Each row comes from the steps of one path. Every step used is in the known rows, and no mark comes twice. Write the path behind each row, first mark first.
Known rows:
t k c b l s: [-1.49  5.99 -0.81 -1.63  3.30  1.71 -1.50 -0.38 -3.85  4.23  0.89 -2.43
  2.84  1.82 -2.66  3.47  2.21  2.60 -3.03  3.77 -2.49]
l b: [-0.78 -0.53  1.89  0.57  2.02  2.52  0.04  0.09  0.43  4.41  1.06 -2.64
  0.95  3.88 -2.06  0.79  3.48  1.52  0.07  0.92 -0.26]
t k: [-1.33  0.85  0.75 -1.29  2.86  1.39 -0.80 -3.36 -2.78  3.10  2.24 -0.32
  1.74  3.62 -2.45  1.01  2.82  0.98  0.62  2.38 -3.37]
s l b c k t: [ 0.35 -1.76  0.52 -1.04  2.80  3.41  2.50 -0.21  0.02  4.16  0.77 -3.28
 -1.00  0.20 -1.22  3.27  0.68  6.01 -1.07 -1.20 -0.15]
l s b c k: [ 0.61 -3.70  0.93  0.47  3.52  4.65  0.42  1.37  1.80  2.26 -0.57 -1.62
  0.49  2.31 -1.88  0.99  2.59  4.20 -1.47 -3.02 -1.11]
s l: [-2.39  1.77 -0.20  0.48  0.92  2.91  1.43 -0.99  0.31  1.71  2.51 -1.34
  0.78  4.29 -2.23  3.09  4.31  1.90  0.41  3.00 -0.81]
t k c b s l: [-2.82  5.73 -1.35 -2.07  1.50  1.70  0.48 -2.62 -5.37  4.09  1.82 -2.67
  3.27  2.19 -2.85  5.02  2.93  2.49 -1.13  5.27 -3.50]
l b c t k: [ 0.73 -2.19  2.71 -0.72  4.62  2.63 -0.09 -2.80 -1.15  3.76  0.11 -1.32
 -0.26  2.65 -1.72  0.16  0.22  3.51 -0.68 -1.30 -3.06]
c b s l: [-3.83  3.59  0.73  0.60  1.18  2.59  2.25 -0.65 -0.75  2.15  1.35 -1.92
  1.65  3.71 -2.79  4.86  4.77  3.34 -0.38  4.08 -1.36]
s c t: [-0.56 -1.64  2.97 -2.08  3.48  5.40 -0.33 -1.67  0.05  1.33 -0.35 -1.45
 -2.71  5.71 -0.62 -0.55  3.01  2.35  0.90 -1.47 -1.60]
l b c k t: [ 1.15 -3.60  2.11 -1.74  4.37  3.29  1.39 -0.13 -0.70  4.92  0.22 -3.32
 -1.27  1.16 -1.44  1.34 -0.02  4.97 -0.15 -2.73 -1.33]
t k c b: [-1.76  2.80 -0.98 -2.72  1.95  1.48 -0.84 -3.40 -5.44  4.29  2.40 -2.05
  2.05  4.15 -3.70  2.73  4.93 -0.77  0.57  5.26 -5.03]
b l: [-1.24  2.34  0.88  0.27  2.64  2.75  1.07  0.58 -0.40  2.91  1.90 -1.69
  0.23  4.09 -1.21  2.17  2.01  2.27 -0.35  2.01 -1.60]
b l s c k t: [ 0.13  1.07  1.88 -2.80  4.86  4.86 -0.43  1.83 -0.37  3.31 -1.52 -2.48
 -1.80  0.39  0.82  1.45 -0.84  7.34 -2.47 -3.39  1.19]
b s: [-1.87  0.81  2.50 -0.53  4.27  2.94  0.63 -0.03 -1.21  2.69  1.30 -2.16
  1.22  4.09 -1.81  2.00  1.67  2.72  0.34  0.10 -1.82]
b s c: [-3.03 -0.56  3.46 -0.62  4.41  4.71 -0.04 -0.93  0.23  1.96 -0.71 -1.48
 -0.42  3.97 -0.96  0.37  1.76  2.85  0.66 -0.98 -0.86]
s l b: [-1.55  1.43  0.42  1.22  0.34  2.76  1.23  0.06  1.11  3.69  1.16 -2.50
  1.21  2.98 -1.83  2.69  3.85  2.70 -0.91  2.28  0.96]
b l s c t k: [-0.14  2.50  2.42 -1.90  5.10  4.32 -1.84 -0.95 -0.66  2.07 -1.46 -0.54
 -0.77  1.80  0.40  0.15 -0.60  5.95 -3.19 -1.99 -0.32]
l s c b: [-4.01  0.28  2.75  0.07  3.07  4.41 -1.19 -0.76  2.00  1.01 -1.32 -0.78
 -0.46  3.79 -2.96  0.73  6.17  1.94 -0.31  0.89  0.20]
s b: [-1.89 -1.09  0.84  0.28  0.57  3.59  0.57 -0.59 -0.71  3.75  1.33 -1.95
  1.53  4.53 -1.55  1.81  5.50  1.25  0.48  2.65 -1.82]
l b c: [-1.33 -2.91  2.78  1.48  3.81  3.02  0.84 -0.75  1.93  3.03  0.41 -1.84
 -0.08  3.49 -2.54  0.41  2.54  1.85  0.46 -0.40 -1.32]

Write each row's path:
[-1.27  0.57  3.16  0.33  3.46  2.82  0.40  1.02 -0.38  4.89 -0.06 -3.36
  1.60  2.85 -1.50  1.58  1.14  3.60 -0.86 -0.38 -0.09] | l b s
[ 0.80 -4.64  0.14  0.06  2.09  4.22  1.72 -0.17  0.52  2.93  0.67 -1.34
 -0.53  3.71 -1.63  1.00  3.28  2.74  0.66 -1.01 -3.22] | s b c k
[ 0.98 -1.01  0.62 -3.53  3.38  2.94  0.86 -0.42 -3.24  4.12  1.98 -3.13
 -0.91  2.73 -1.12  2.39  1.54  3.85  0.56 -0.66 -2.20] | c k t
[ 0.35 -1.72  1.53 -1.60  4.13  5.17 -1.10  0.93  1.84  1.55 -1.15 -1.00
 -1.36  3.20 -1.33 -0.77  2.34  3.67 -0.67 -4.13  0.49] | l s c k
[-2.21 -1.07  1.26  2.24  2.04  3.07  1.91 -0.76  2.89  2.33  0.80 -1.74
  0.32  2.63 -2.47  2.28  2.94  2.93 -0.50  1.02  0.02] | s l b c
[-3.09  4.70 -0.62 -1.21  1.37  3.03  1.59 -0.36 -3.14  3.22  1.59 -3.83
  2.03  3.77 -2.75  5.33  4.10  2.08 -0.47  4.41 -2.11] | k c b s l
[ 0.21 -4.34  0.97 -1.93  2.99  4.14  1.77 -0.75 -1.76  4.19  0.58 -2.80
 -0.50  1.70 -0.77  2.45  2.15  4.51  0.21 -0.93 -2.95] | s b c k t
[-1.41  1.30  0.40  0.85  0.35  3.51  1.25  0.88 -0.59  4.39  1.09 -2.31
  1.44  3.55 -0.36  2.67  3.64  2.97 -1.11  3.19 -1.45] | s b l
[-1.34  5.24 -1.50 -1.96  1.84  1.38 -0.19 -2.01 -5.26  4.78  2.02 -2.27
  1.81  3.06 -2.44  3.54  2.80  1.03 -0.97  5.79 -4.59] | t k c b l
[-2.47  3.96  1.30  0.98  2.66  2.74  0.22  1.60  0.83  2.31  0.64 -1.83
  0.98  3.03 -2.68  3.27  4.02  3.44 -2.30  2.67 -0.33] | c b l s
[-2.35 -0.79  4.05 -0.08  3.74  4.53 -0.28  0.07  1.25  4.21 -1.96 -2.52
  0.05  2.84 -0.56 -0.18  1.30  3.85 -0.48 -1.59  0.89] | l b s c
[ 0.83 -3.61  0.75 -0.60  4.23  3.65  1.47 -0.65  0.80  1.39  1.57 -0.77
 -1.45  4.22 -2.57  0.49  1.81  2.07  1.29 -2.30 -3.45] | b c k
[ 0.43 -3.31  1.54 -2.54  5.16  3.32  1.71 -1.14 -1.61  2.73  1.41 -2.14
 -1.75  2.29 -1.77  1.83  0.70  3.94  1.10 -2.03 -3.03] | b c k t
[ 1.69 -3.94  1.33  0.29  3.78  3.51  1.22  0.41  1.61  3.51  0.43 -1.96
 -1.03  2.85 -2.39  0.01  1.11  3.12  0.19 -2.69 -1.62] | l b c k
[-3.17  1.61  2.14 -0.01  2.84  2.63  1.34 -0.56 -1.42  2.79  1.01 -2.10
  1.17  4.46 -3.14  2.98  4.21  2.19  0.41  2.89 -2.66] | c b s
[-1.97 -0.42  1.56  0.82  1.77  3.94 -0.74  0.98  0.65  3.28  0.12 -2.37
  2.46  3.28 -1.71  1.80  5.04  2.69 -1.60  0.60  0.08] | l s b
[-0.62  1.94 -0.84 -2.91  3.18  1.74 -1.29 -2.83 -5.20  4.12  2.39 -2.00
  1.91  3.67 -2.41  1.59  2.21 -0.28  0.55  2.65 -4.19] | t k c
[ 1.32  0.52  0.54 -3.55  3.65  4.17 -0.18 -0.37 -3.80  2.98  1.77 -4.29
 -0.64  5.95 -1.46  1.70  2.30  0.90  0.63 -0.33 -3.33] | k c t
[-2.85 -0.60  3.08 -0.23  4.34  4.68 -1.48 -0.26  2.27  0.90 -1.18 -0.83
 -0.52  3.55 -1.68 -0.37  3.55  2.49 -0.38 -1.67  1.00] | l s c
[-0.10 -0.10  3.86 -2.42  4.77  4.03 -1.28 -2.06 -1.92  4.75 -2.15 -2.04
 -0.03  1.89  0.27 -0.52 -1.12  5.61 -1.69 -2.55 -0.96] | l b s c t k
[ 0.27 -1.56  3.26 -3.18  4.56  4.55  0.14  0.68 -1.53  6.15 -2.06 -4.07
 -1.00  0.37  0.81  0.82 -1.23  6.81 -0.99 -3.85  0.79] | l b s c k t
[-3.33  1.91  1.65  0.45  1.57  4.06  0.79 -0.95  0.75  2.07 -0.12 -0.76
 -1.38  4.11 -1.61  1.47  4.78  2.19  0.13  3.39 -1.34] | s c b l
[-2.48  3.21  0.71  0.79  1.24  2.42  1.49 -0.02 -0.71  2.97  1.92 -1.64
  0.26  4.37 -2.48  3.37  4.46  1.93 -0.24  4.58 -2.45] | c b l
[-1.99  1.67 -0.42 -1.81  1.80  2.84  0.16 -1.13 -3.10  3.40  2.06 -3.29
  0.74  5.52 -3.59  2.78  5.92 -1.11  1.32  4.22 -3.71] | k c b
[ 0.74 -1.77  2.41 -1.37  3.55  4.90 -0.10  1.20  0.61  4.64 -2.04 -2.65
 -0.97  2.27 -0.39 -0.54 -0.24  5.01 -0.60 -3.92  0.58] | l b s c k
[-0.51 -0.74  2.34 -2.88  3.84  4.05 -1.41 -3.95 -2.27  2.16 -0.02 -0.20
 -1.41  4.08 -0.58 -0.69  1.87  2.60  0.33 -0.63 -2.99] | s c t k
